Each row was made from one small tree. Brackets hold a mark, then the marks that hang from it, in the order of their numbers. Every link used is in the known rows. Write each row's tree.
Known rows
{k462 {k131 {k956 {k951 {k982 k345 k774}}}}}: [-0.11  0.49  1.84  1.73  2.29 -0.46  0.31 -0.89  0.86 -3.09 -2.97 -0.96
  0.98  3.72  0.63  0.27  2.90  0.19  0.25 -3.59 -2.06 -0.86 -6.11  0.44]
{k369 {k462 {k131 k956}}}: [ 2.14  0.40 -0.50  0.57  2.76 -1.76 -2.11 -3.83  2.78 -0.66 -2.10 -0.67
  0.25  5.31  0.71 -3.38 -2.49  1.49 -0.23 -3.38 -2.85 -0.31 -3.84 -0.62]
{k774 k982}: [-0.90 -1.70 -1.95 -0.93  3.67 -0.55 -3.89 -1.54  1.20 -0.74  1.33  0.60
 -0.80  2.88  1.76 -1.16 -1.91 -1.81 -2.13 -0.18 -2.35 -1.41  0.10  2.35]
{k131 {k956 k951}}: [ 2.10 -0.32 -0.14  3.17  4.77 -2.29 -0.28 -1.05  1.59 -1.83 -1.06 -1.02
 -0.74  4.57  0.25  0.78  1.93 -0.29 -1.84  0.10 -3.80 -2.51 -0.92  1.26]
{k710 {k345 k982} k369 k696}: [-1.31  6.63  0.11  1.60 -1.89 -0.14 -8.53 -2.35  0.97  3.07  5.85  3.39
 -0.99 -0.90  2.90 -1.83 -1.92 -0.08  0.42  5.85  1.94 -2.13 -0.10  2.58]
{k462 {k131 {k956 {k951 {k982 k774}}}}}: [ 0.67  0.34  1.72  1.93  2.87 -0.37  0.21 -0.82  1.12 -3.18 -2.97 -1.30
  1.16  4.03  0.85  0.16  2.61  0.52 -0.53 -2.80 -3.26 -1.98 -5.65  0.20]
{k131 k956}: [ 2.27 -1.29 -0.63  1.77  4.07 -2.98 -1.41 -0.87  2.52 -2.03 -0.58  0.73
 -0.57  4.77  1.06  0.51 -0.01 -0.48 -1.29 -0.71 -3.21 -0.92 -0.72  0.86]
{k345 {k710 k369 k696 {k774 k462}} k982}: [-1.75  2.87  0.70  2.62 -0.50  1.14 -4.15 -1.82  2.85  0.87  6.47  0.48
 -0.82 -2.05  2.56 -2.87 -1.37  2.07 -2.35  2.62 -2.10 -1.07  3.33  1.95]
{k951 k956 {k982 k345 {k774 k462 k710}}}: [-7.70 -1.60 -0.33  0.03  4.24  0.32  0.64 -0.16  1.18 -2.99  0.63  1.53
 -2.17  3.02 -1.15 -0.79  1.16 -0.92  0.19 -5.12 -4.10  0.15  0.16 -1.76]
{k774 {k462 {k131 k956}} {k710 k345 k369}}: [-0.67  3.30  2.02  4.09  2.57  2.63 -1.45  2.39  2.61 -3.05 -1.08 -2.31
 -1.09  0.47  2.40 -0.78 -1.62 -2.11  1.72  2.63 -1.22 -1.05 -1.79  2.90]
{k951 k982}: [-4.19 -1.62  0.73  0.36  2.62 -1.65 -3.26 -1.79  0.43 -0.29 -1.69  1.94
 -0.24  3.78  2.71 -1.30 -1.32  1.00 -1.41 -2.51 -3.78 -2.76 -0.45  2.19]
{k369 {k462 {k131 {k956 {k951 {k982 k345}}}}}}: [ 0.00  0.81  0.37  1.29  2.64 -1.15 -0.93 -4.29  1.95 -0.83 -2.79 -0.60
  0.20  4.81  0.12 -3.16 -0.75  2.02  0.54 -4.26 -2.32 -0.42 -4.34  0.08]
{k345 {k710 {k369 k462} k696} {k982 k774}}: [ 0.23  3.34  0.44  1.21 -1.02  0.41 -3.41 -3.55  2.46 -0.39  6.20  1.80
 -0.76 -0.21  1.44 -2.90 -1.45  3.18 -2.45  0.93 -3.09 -0.20  3.18 -2.97]
{k982 {k774 k462}}: [ 1.74 -1.27  0.32 -0.30  0.55  0.04 -2.81  1.32  1.55 -0.44 -0.27 -0.75
 -0.44  3.99 -0.96 -1.86 -1.53 -3.02 -1.33  0.99 -2.48  0.72  0.79 -4.49]
{k774 k710}: [-2.03 -2.16  0.57  1.14  3.25 -0.02 -3.08 -2.20  1.55 -0.24 -0.09 -1.50
 -0.98  4.45  2.80 -0.91 -5.43 -1.35 -2.26 -0.81 -4.81 -0.61  0.35  2.23]
{k462 {k131 {k956 {k951 k982}}}}: [-0.08  0.31  1.55  2.37  3.66 -0.81 -0.05 -0.93  0.95 -3.01 -3.06 -1.20
  0.94  3.75  1.76  0.11  2.41  0.72 -0.42 -3.22 -3.16 -2.62 -5.84  2.08]
{k462 {k131 {k956 k951}}}: [ 1.30  0.46  1.01  2.00  3.61 -1.02 -0.56 -0.71  1.24 -2.60 -2.52 -1.66
  0.78  4.06  1.73  0.09  1.95 -0.04 -0.49 -2.59 -2.72 -2.02 -5.93  1.94]
{k710 k345 k696}: [-1.43  1.46 -0.09 -0.49  0.03 -1.59 -7.63 -2.57  1.69  2.57  4.17  2.26
 -0.11  2.03  2.24 -2.27 -3.40 -1.03 -0.79  5.74  0.39  0.40 -1.34  1.08]
{k131 {k956 {k951 k982}}}: [ 0.20 -0.56  0.59  3.66  4.93 -2.01  0.42 -1.46  1.27 -2.47 -1.84 -0.37
 -0.52  4.21  0.18  0.74  2.58  0.94 -1.66 -0.66 -4.40 -3.09 -0.81  1.58]
{k982 {k345 {k710 {k369 k462} k696 k774}}}: [-3.37  1.47 -0.27 -1.60 -0.84 -0.92 -4.42 -3.19  2.57  2.38  3.37  1.72
 -1.02  2.12  1.02 -2.03 -2.67 -0.91  0.55 -0.97  1.27  1.96 -0.32  1.68]
{k345 {k710 k696 k774}}: [-1.96 -1.37  0.06 -1.32  1.29 -1.10 -4.26 -3.07  3.74  1.41  4.49  0.32
  0.08  2.08  2.30 -2.00 -3.47  0.66 -3.40  2.21 -3.26  0.27  1.00  0.84]
{k956 {k951 k982}}: [-3.21 -0.28  0.91  2.13  3.59 -0.75 -1.96 -1.95 -0.79  0.21 -2.02 -1.12
 -0.62  3.82  1.33 -0.83  1.15  0.56 -2.24 -0.82 -4.21 -4.34 -0.96  2.65]
{k982 {k345 {k710 k369 k696}} {k774 k462}}: [-1.56  0.98  0.70 -1.22 -1.87  1.02 -2.22  1.20  1.93 -0.60  3.05  1.73
 -1.01  1.16 -0.85 -1.22  0.08 -3.46  1.11  0.28  1.25  3.42  1.26 -3.33]
{k345 {k710 {k774 {k462 k131}}} k982}: [-1.06  0.40  1.27  2.55  1.06  0.44 -2.45 -0.97  2.80 -1.74  3.34 -2.24
 -0.67 -0.64  3.22 -3.13 -0.81  3.76 -3.16  0.29 -3.71  0.51  1.20  2.08]

Write each row's tree
[ 1.04 -0.53  0.93  3.87  4.29 -1.15  1.22 -0.32  1.40 -2.94 -1.94 -0.75
 -0.41  3.85 -1.16  0.40  3.08  0.07 -1.49  0.25 -4.10 -2.41 -0.07 -0.58] => {k131 {k956 {k951 {k982 {k774 k462}}}}}
[-2.74  2.90 -0.97 -0.18 -1.53  2.53 -5.77 -2.03  2.38  4.87  4.68  1.72
 -0.04 -0.35 -1.49 -2.39 -2.91 -5.03  0.99  3.51  3.02 -0.81  0.91  2.29] => {k710 k369 k696 {k774 k462 {k982 k345}}}
[-4.32 -0.06  0.96  1.87  2.67 -0.72 -1.76 -1.98 -1.03  0.30 -1.83 -0.60
 -0.84  3.63  0.94 -0.69  1.65  0.04 -0.99 -1.83 -2.51 -2.87 -1.46  3.07] => {k956 {k951 {k982 k345}}}
[ 0.13 -0.87 -0.32  0.84  2.07  1.09 -2.44 -0.57  3.15  0.01  0.06 -2.41
  0.52  2.01 -0.64 -2.33 -1.62 -1.90 -1.24  1.21 -1.22 -0.16 -1.58  1.71] => {k710 {k774 {k462 {k131 k956}} k982}}
[-6.93 -0.82 -0.47 -0.74  3.67 -0.24  0.20  0.58  0.83 -2.95  0.09  2.08
 -1.56  2.82 -0.98 -1.00  3.06 -0.66  0.91 -5.96 -2.86 -0.20 -2.02 -1.96] => {k951 k956 {k982 k345 {k774 {k462 k131}}}}
[-0.14  2.84  1.34  1.65 -1.86  0.40 -6.28 -1.90  1.36  0.81  4.75  1.23
  0.42 -0.31  1.27 -3.35 -1.73  0.36 -0.65  5.45  0.49  1.66 -1.47 -1.34] => {k710 {k345 {k982 {k774 {k462 k131}}}} k696}
[-2.30 -0.24  1.18  1.48  2.46 -0.32 -1.53 -1.84 -0.63 -0.06 -1.85 -1.26
 -0.35  4.18 -0.03 -0.63  1.40  0.23 -2.49 -0.34 -4.30 -3.51 -0.82 -0.26] => {k956 {k951 {k982 k774}}}
[ 0.80  0.61  0.39  1.52  3.22 -1.18 -1.02 -4.23  2.14 -0.97 -2.84 -1.01
  0.41  4.99  0.27 -3.29 -0.98  2.35 -0.32 -3.48 -3.41 -1.57 -3.95 -0.31] => {k369 {k462 {k131 {k956 {k951 k982}}}}}
[-1.00 -0.59 -0.21  0.52  1.22  1.24 -2.26 -0.57  2.83  0.05  0.19 -1.89
  0.30  1.78 -1.11 -2.28 -1.32 -2.41 -0.07  0.27  0.50  1.36 -2.19  2.24] => {k710 {k774 {k462 {k131 k956}} {k982 k345}}}
[ 0.41 -0.11  0.86  1.79  1.53  0.43 -2.45 -0.38  2.63  0.97 -1.12 -3.44
  0.46  3.10 -0.54 -2.23 -1.18 -1.45 -1.23  1.19 -1.73 -0.77 -2.37  1.41] => {k710 {k774 {k462 {k131 {k956 k951}}}}}
[-0.50 -0.38  0.65  3.46  4.27 -2.00  0.50 -1.46  1.07 -2.40 -1.78 -0.01
 -0.59  3.99 -0.05  0.82  2.90  0.50 -0.85 -1.38 -3.13 -1.98 -1.21  1.72] => {k131 {k956 {k951 {k982 k345}}}}
[-9.18 -1.40 -1.41 -1.17  5.21 -1.89 -0.97 -1.64  1.42 -2.16  2.83  3.81
 -2.10  2.23  1.66 -0.68  2.09  1.17 -0.34 -5.54 -3.75 -1.34 -0.43  1.91] => {k951 k956 {k982 {k345 {k710 k696}}}}
[-3.97 -2.29 -0.61  0.23  3.18  1.62 -1.86 -2.72  1.26 -1.56  1.41 -0.45
 -1.33  2.39  1.61 -0.73 -4.20 -2.69 -0.99 -1.69 -2.03  1.65  0.43  3.60] => {k774 k710 {k982 k345}}
[-4.80 -1.38  1.56 -1.10  0.34 -0.84 -1.64 -1.43  0.94 -1.77 -0.36  2.33
 -0.52  3.05  0.90 -0.79  0.20  0.95 -0.63 -3.01 -2.30  1.00 -0.18 -1.19] => {k951 {k982 {k345 k710} k774}}
[-1.43  5.64 -0.23 -0.43 -1.17 -0.82 -8.71 -1.74  1.64  3.77  4.53  3.50
 -0.85  0.82  2.53 -1.08 -2.55 -2.17  0.97  6.27  2.23 -2.30 -1.03  2.17] => {k710 k345 k369 k696}
[-2.17  1.21 -0.47 -0.60  1.25  1.16 -3.94 -1.17  3.79  0.97  5.24  0.76
 -0.56 -0.38  1.69 -1.87 -2.05 -1.12 -1.92  3.53 -1.41 -1.39  2.54  1.81] => {k345 {k710 k369 k696 {k774 k462 k982}}}
[-1.10  4.34 -1.27 -1.61 -0.97  1.14 -5.23 -4.23  2.86  3.64  0.83 -0.18
 -0.32  2.71 -0.92 -2.84 -3.39 -1.38  1.08 -0.91  1.88 -1.09 -2.75  2.04] => {k710 {k369 {k462 k131}} {k774 {k982 k345}}}
[-7.41  0.29 -1.00 -1.90  3.75 -1.17 -0.43 -0.49  1.64 -2.78  2.09  3.38
 -2.29  2.77 -0.03  0.28  3.04  0.69 -0.16 -5.30 -3.58 -1.08 -0.16 -1.62] => {k951 k956 {k982 {k345 {k710 k369}} k774}}
[ 0.92 -0.49  0.90  3.18  4.08 -1.71  0.78 -1.33  1.42 -2.68 -1.72 -0.41
 -0.34  4.49 -0.75  0.83  2.85  0.61 -1.85 -0.28 -4.38 -2.57 -0.61 -0.50] => {k131 {k956 {k951 {k982 k774}}}}
[ 0.56  1.55  0.79  2.40 -0.76  0.80 -3.61 -3.85  1.03  0.42  3.00  0.05
 -0.67  2.07  0.51 -2.78 -3.47  1.15 -2.20 -0.25 -3.55  0.06  1.75 -2.42] => {k345 {k982 {k774 {k710 {k369 k462} k696}}}}
[-2.79  0.84  1.64  2.68  2.43  1.30 -0.93 -0.80 -0.43 -0.43 -1.95 -1.76
 -0.73  3.10 -0.09 -0.64  1.08 -0.77 -1.67  0.31 -4.24 -4.12  0.26  0.18] => {k956 {k951 {k982 {k774 k462 {k710 k369}}}}}
[-2.99 -0.36 -1.14  0.35  2.44  1.93 -2.02  1.47  1.70 -1.75  3.06  1.13
 -1.44 -0.93  0.95 -2.11  0.23 -3.65  0.74  0.64  0.99  0.87  1.99  3.07] => {k774 k462 {k982 {k345 {k710 k369 k696}}}}
[ 0.12 -0.39  0.87  3.00  3.51 -1.63  0.93 -1.35  1.15 -2.52 -1.70 -0.06
 -0.40  4.30 -0.96  0.90  3.05  0.20 -0.99 -1.10 -3.24 -1.53 -0.99 -0.18] => {k131 {k956 {k951 {k982 k345 k774}}}}
[-0.36 -0.67  1.25  3.57  3.83 -0.98  1.44 -1.81  1.36 -2.92 -1.76 -0.70
 -0.61  4.21 -0.92  1.03  2.04  0.21 -1.23 -1.05 -3.90 -1.12 -0.61  0.12] => {k131 {k956 {k951 {k982 k345 {k774 k710}}}}}
[-4.68 -0.14  1.17  1.58  2.98 -0.69 -1.22 -1.83 -0.51 -0.56 -1.10 -0.67
 -1.01  3.02  1.50 -0.65  2.02  0.77 -1.48 -1.71 -3.10 -2.57 -0.94  3.12] => {k956 {k951 {k982 {k345 k710}}}}
[-1.63 -1.56 -0.75  0.09  0.51  1.55 -5.05 -2.87  2.82  3.61  4.29 -0.02
  0.90  1.03 -1.35 -3.81 -4.18 -3.42 -1.94  4.04 -0.52  0.30  1.13  0.83] => {k710 k696 {k774 k462 k982}}
[-1.77  1.17  0.50 -2.50 -2.17 -0.36 -3.26 -1.03  1.76  0.12  3.41  2.57
 -0.73  2.46 -0.18 -0.33 -0.66 -2.38  0.37 -0.60  0.90  3.17  0.04 -3.25] => {k982 {k345 {k710 k369 k696}} k774}
[-2.37  0.86  0.42  2.48  3.68  4.80 -0.79  1.41  1.58 -3.04 -0.22 -2.20
 -0.82 -0.25  2.01 -1.34 -2.21 -3.80  0.52 -0.18 -2.09 -2.07 -0.45  3.99] => {k774 {k462 k131} {k710 k369} k982}
